Each row comes from the steps of one path. Every step used is in the known rows, and no mark comes twice. Write the path behind each row, first mark first.
Known rows
w/d/r/c: [ 13.5  -0.4 -27.9   6.1  24.2  -3.6 -17.5   0.4   2.3  13.5   1.8 -14.6
 -30.1  54.3 -16.6   8.1  -3.6  11.6 -27.8 -10.1  -2.6 -28.8]
v/d/r/w: [ -3.8   2.3 -11.5  -6.5 -24.5 -19.5 -58.0  19.7 -18.4  49.7  29.4 -30.1
   3.2  10.8  -7.5   6.7  -8.3  -0.2 -13.9   1.2 -24.6 -28.3]
l/w/d: [  4.1  -9.0 -10.5  15.2   8.9   3.0 -31.7 -17.5   3.1 -21.6  17.8  -1.5
  12.1  14.7 -15.3  -4.8  -3.6  23.4  -6.9   2.0 -21.0 -20.8]
v/d/r: [-11.0   7.6  -7.1  -6.2 -30.6  -9.9 -36.7   8.7 -24.0  37.6  24.3 -13.0
  -1.8   6.3  -6.4  12.1  -6.7  -6.6  -9.4  -6.1  -7.6 -18.4]
l/w/d/v/r/c: [ 27.0 -12.1   6.9  -2.6  35.7  -0.3 -69.3  -4.1  24.3  30.2  46.7 -21.3
   9.7  19.8 -11.1   0.7  -7.5   9.9 -21.1 -19.3 -15.2 -36.3]
c/r/d: [ 15.6  -3.5  -4.2   5.4 -10.2 -10.9   7.8   5.1   6.1  10.5   7.9   9.5
  11.4  13.8 -19.3   5.2   0.6  25.3 -14.8   0.1  10.8 -22.1]
t/w/d/v/r: [ 18.8  -6.5  27.2   1.7  13.7  -1.6 -51.9 -10.7   1.2  39.7  44.3  -5.5
  -0.7  12.2  13.2  -1.1  -4.7  13.2 -25.6   2.0  11.4  -7.2]
a/t/v/r: [  5.8 -16.0   1.4 -18.7   1.4  -3.9  25.2   5.1  29.7   3.9  13.4  -6.2
  13.5  -2.3  -6.4  -9.3   0.9  -1.6 -16.3 -14.2   8.6  12.3]
c/r/v/d: [ 19.0  -3.0  -4.4  -6.2 -26.4  -7.5  -7.7  13.7 -14.2  38.2  35.0  -8.8
  15.6   9.3 -15.1   7.5 -11.2  15.7  -1.7 -31.0  -3.9 -22.7]
v/d/r/c/w: [  1.4  -1.1 -13.8   6.1   2.6 -14.5 -64.5  21.1 -21.7  62.1  28.0 -33.3
  -3.3  23.2 -26.9   3.8  -5.1   0.6 -18.6 -20.4 -22.2 -40.9]
v/r/c: [ 15.4   3.0  -2.5 -12.3  34.2   0.4 -22.7  13.7  29.4  42.2  11.1 -11.0
  -2.1  -8.7  -5.8  -0.7  -3.2  -1.3  -2.7 -14.0  -3.6 -14.3]
a/l/w/d: [ 15.0 -14.8 -17.6   8.6   3.9   2.0  -1.2 -22.0   9.3 -24.2  -1.3  -6.1
   3.1  20.1 -11.8  -2.9  -5.3  22.9 -22.8  -3.6 -31.5 -31.5]
d/r/w: [  4.9  -4.7 -16.8  -1.0  -5.9 -12.9 -33.3  13.8 -13.3  29.2   8.9 -22.5
  -4.5  30.2  -5.9   0.8  -4.3  -2.9 -18.4   8.0  -4.6 -13.9]
d/v/r/w: [ 17.3  -6.8  22.1 -16.6  10.6  -9.7 -34.9  15.8  18.8  51.3  34.4 -27.2
  16.2  -3.1   3.3   2.9  -7.2  -9.0 -17.0  -1.5  -4.3 -12.1]
a/t: [ -3.4 -10.4   6.0 -17.9  -4.2  -1.0   6.9   9.2  25.3  -1.1 -20.6   2.0
   5.2  17.3  -5.6  -9.0   3.2  -2.5 -16.2  -3.8  -6.0   4.9]
w/d/v/r/c/t: [ 34.1  -6.6   3.0  14.7  58.7  -3.4   1.1   5.2  37.6  34.9  31.9  -9.7
  -6.7  30.6 -16.3   7.2  -4.3  12.3 -37.6 -22.0  -5.8 -37.0]
l/w/d/v: [ 13.2 -16.8   9.7   9.1   1.2  -0.9 -44.5 -17.6  -6.2 -13.2  34.6 -10.6
  12.9  27.1  -5.3   2.2  -5.2  11.7 -19.7  -6.9 -11.3 -21.6]
c/w/d/v/r: [ 12.7  -7.3  20.7   8.9  29.5  -2.1   1.9   2.9  17.6  36.4  30.4 -19.2
  17.7  15.0 -18.0   4.3  -5.9   8.0 -33.5  -4.3  -5.6 -23.8]
w/d/v: [ 11.8  -6.0  13.1   3.3   8.3  -1.8   3.1  -8.9   3.1  -8.1  15.3  -8.0
  -8.5  30.7  -0.3  10.5  -1.6   8.3 -23.9  -4.4   0.5 -13.6]
c/w/d: [  3.0  -4.6  -4.6  25.5  23.9  -1.1  15.1  -2.1   3.8  -3.7   0.3  -9.6
   5.3  22.1 -25.1  -4.7  -0.8  22.5 -20.2   4.5 -16.0 -23.0]
r/v: [  8.5  -6.3 -17.6  -2.3  -0.4  -1.5 -11.7   3.2   5.9  11.9  10.5  -7.8
  -3.8   7.4  -3.1   0.6  -6.8   6.3   7.1 -23.1   9.1  -2.1]
a/t/w/d/v: [ 12.8 -22.3  27.5  -5.4  -2.1  -5.4 -44.3  -7.6   7.0   3.9  13.1  -2.6
  -6.0  49.8  10.3 -11.0   2.6  15.7 -41.9  -2.6   2.2  -2.8]
t/w/d/r: [  7.0  -3.7 -10.9  16.5  -4.5  -5.2 -49.5 -14.1 -30.2  16.6  18.3   0.7
 -21.9  45.7   2.8  -3.1  -1.4  19.9 -27.6  10.9  11.1  -9.8]
r/c/t: [ 21.1  -5.9 -16.6  22.1  39.1  -3.5  -2.9   7.8  12.5   9.7   4.7  -1.0
  -9.8  24.7 -15.0  -4.3   2.1   9.0 -12.5 -17.9 -11.1 -22.5]

Write each row's path
[ 24.3 -20.2 -47.1   3.4  -8.0  -4.0 -19.2 -17.0  -1.8   5.6  13.9 -19.4
 -10.4  50.6 -17.4   5.0 -14.9  19.6 -29.5 -24.4 -12.3 -38.0]
a/l/w/d/r/v
[ 21.6 -14.0   5.3  18.3  40.6  -5.1 -22.4   4.0   5.3  15.6  18.9 -28.5
  -8.7  48.1 -19.1   1.7  -0.5  14.0 -33.4 -19.2 -11.7 -37.0]
r/c/w/d/v
[  6.3  -5.3 -30.5  -4.9 -12.3  -5.1 -20.2   6.2 -11.7  27.9  14.2 -13.3
 -14.7  32.1  -5.6   7.5  -8.9  -2.4  -8.1 -22.3  19.3  -6.2]
d/r/v
[ 10.0  -4.3 -36.8   4.7   1.7  -3.8  -5.4  -2.6   0.7  12.6  13.3 -12.4
 -19.1  48.1 -13.3  10.7 -10.8  15.4 -19.9 -17.9  12.6 -17.9]
w/d/r/v
[  9.6  -0.7 -22.4  -3.3  10.8  -6.0 -35.2   8.8  -9.5  27.4   4.3 -15.5
 -20.9  36.7  -7.0   5.5  -2.3  -6.9 -15.5 -13.9   5.1 -17.8]
d/r/c
[ 14.7 -11.0 -28.8  13.7  -4.1  -5.6 -59.3 -10.0 -23.3  29.6  30.2  -8.9
 -25.4  51.0  -0.1  -2.6  -8.3  27.6 -21.5 -13.3  19.1 -11.4]
t/w/d/r/v
[ -6.8 -14.7 -12.4 -15.1 -40.5 -15.8 -13.1   9.1 -13.2  10.1  25.8 -17.9
   1.7  26.0 -11.3   1.0  -1.6  -4.6 -24.7 -20.3  -2.5  -5.1]
a/t/v/d/r
[ 16.2 -12.0 -24.9  25.8  20.8 -15.1  20.7  -0.4  30.2  11.9  43.9   4.0
  12.6  -7.3 -24.2   0.2   0.4  26.3 -13.2 -13.0  13.2 -17.0]
c/t/v/r/d
[ 12.3 -15.0 -40.0  10.3  -3.1  -3.5 -54.5 -11.2 -10.8   8.8  32.7 -14.0
  -0.7  48.5 -20.1   3.1 -12.6  20.1 -15.5 -20.7  -2.0 -26.7]
l/w/d/r/v
[  1.7   2.5 -20.5   8.2   1.6  -2.5   8.0  -5.3  -8.1   0.7   3.5  -4.1
 -14.7  42.2 -11.0  10.2  -3.4   8.9 -25.8   4.8   2.7 -16.4]
w/d/r
[ 24.6  -2.3   9.6  -7.3  41.1   0.0 -20.2   3.2  34.4  34.7  29.1 -20.0
  -9.8  20.3  -4.1   9.3  -5.5   4.8 -26.1 -18.4  -1.2 -27.5]
w/d/v/r/c
[  9.0  -4.1 -10.0  11.5  19.2  -5.4  -6.9   2.3  16.3  -3.9   2.4 -16.7
  -0.7  23.0 -11.0  -2.3  -3.4  25.2 -16.3   9.8 -22.7 -22.4]
r/w/d
[ 35.5 -15.7   0.2  20.6  52.7  -2.7 -46.4  -3.8  28.5  30.8  49.8 -11.0
  13.8  31.2 -22.2  -1.9  -6.9  16.5 -31.9 -23.4 -19.9 -45.2]
l/w/d/v/r/c/t
[ 14.7  -7.4 -15.2  23.9  46.0  -1.4 -15.1   5.1  12.8   8.3   1.9 -19.3
  -7.8  33.6 -29.3  -5.4   0.1  25.2 -22.1 -10.5 -22.5 -35.0]
r/c/w/d
[ 37.1 -14.2  16.9   8.3   6.5  -9.5   8.0   6.1  -6.7   9.6  22.3 -17.5
   8.6  55.1 -11.1   5.6  -4.3  20.0 -41.3   1.2  -8.3 -30.6]
c/r/w/d/v
[  8.6  -7.1 -19.5  12.5  20.4  -8.8 -39.5  15.9 -16.7  40.8   8.3 -25.4
  -8.1  40.9 -22.7  -1.9  -1.0  -2.6 -24.3 -12.4  -3.2 -27.1]
d/r/c/w
[  8.9  -0.9   2.4 -10.1  16.2  -6.4 -21.5  16.0  26.8  43.8  16.0 -18.7
  17.5 -16.7  -3.7  -4.5  -6.7   2.0  -4.4   7.4 -14.6 -10.6]
v/r/w
[  5.2  -7.5   7.1  -2.8  -8.6 -13.2 -33.1   2.1  13.2  13.9  24.1  -7.5
  -2.6   9.1  -2.4  10.7  -0.6   9.6 -12.8  -8.8  14.0 -17.1]
r/d/v
[  9.9  -2.2  25.9 -16.0   4.5  -1.3 -13.7   6.6  12.0  39.4  28.1  -9.8
  11.2  -8.8   7.7   8.5  -4.2 -15.2 -13.4  -8.3  12.0  -1.8]
d/v/r
[ 30.0  -5.2  -8.2  30.1  59.9  -2.3 -38.6  -3.7  21.0  42.7  31.5   2.6
  -9.4  22.6 -11.9 -12.6  -0.7  33.6 -27.2  -6.7  -6.7 -28.5]
v/r/c/t/w/d
[ 28.5 -14.2 -21.9  34.2  41.7 -10.6  29.8  -1.2  26.9   1.0  41.5 -15.3
   8.3  18.3 -25.1  -5.7  -3.9  32.3 -27.6  -2.0 -13.5 -24.0]
c/t/v/r/w/d
[ 18.7 -10.9 -15.6  12.0  25.5  -8.6   8.5  -2.8  20.8   2.6  36.7 -24.6
   7.3   5.8 -13.0  -4.1  -5.9  26.1 -16.5   1.0  -9.6 -14.7]
t/v/r/w/d
[ 14.7  -0.7  19.3  -6.4  19.3   0.3   4.9  -3.2  25.0  24.2  26.8  -9.1
   3.8   8.0  -0.1  10.9  -6.5   2.7 -24.4  -4.2   2.8 -14.2]
w/d/v/r
[ 11.2 -12.1  15.4  18.8  18.0  -3.4  -0.2  -1.2  -3.5   5.6  18.8 -18.2
   7.0  34.2 -15.8   2.8  -1.4  12.2 -32.8  -4.8  -6.1 -23.2]
c/w/d/v
[  6.6  -7.1 -17.7   3.2   4.4 -12.5  -2.8  -0.5  26.2  12.8  38.7  -6.4
   7.3 -21.4 -12.2   3.3  -1.5  20.0  -2.0  -8.4  19.5  -7.8]
t/v/r/d
[ 26.5  -6.5  -0.6  18.9  45.9  -4.4 -55.5   5.7  10.1  59.3  36.2   2.5
  -1.8   6.8  -3.2 -14.8   0.3  14.7 -14.0 -10.7  -1.4 -17.4]
v/r/c/t/w
[ 27.5  -6.7  -2.4  13.4  12.6  -6.8  20.8   5.5   1.5   2.5   6.7  -8.8
   8.8  41.2 -20.8  -0.7  -3.4  30.1 -29.9  10.1 -17.1 -29.1]
c/r/w/d
[ 30.9  -7.7  10.0   4.9  44.4  -5.1 -13.0  14.9  26.7  49.5  34.6 -10.3
   1.8  15.5  -8.2   4.0  -2.7  -6.3 -26.1 -25.3   2.2 -24.5]
d/v/r/c/t
[  3.3 -13.2  -5.2  -1.9  -7.4  -6.6 -38.7  -5.1  -5.6  13.6  -0.9   1.4
 -13.7  60.6  -2.4 -11.3   1.7  16.6 -43.9   6.8   4.6  -5.7]
a/t/w/d/r
[ -0.7 -20.2 -16.6 -13.8 -34.7 -24.9 -34.9  20.4  -8.8  22.3  32.3 -35.6
   6.0  34.1 -13.4  -4.9  -3.4   1.5 -28.3 -12.8 -18.1 -15.3]
a/t/v/d/r/w
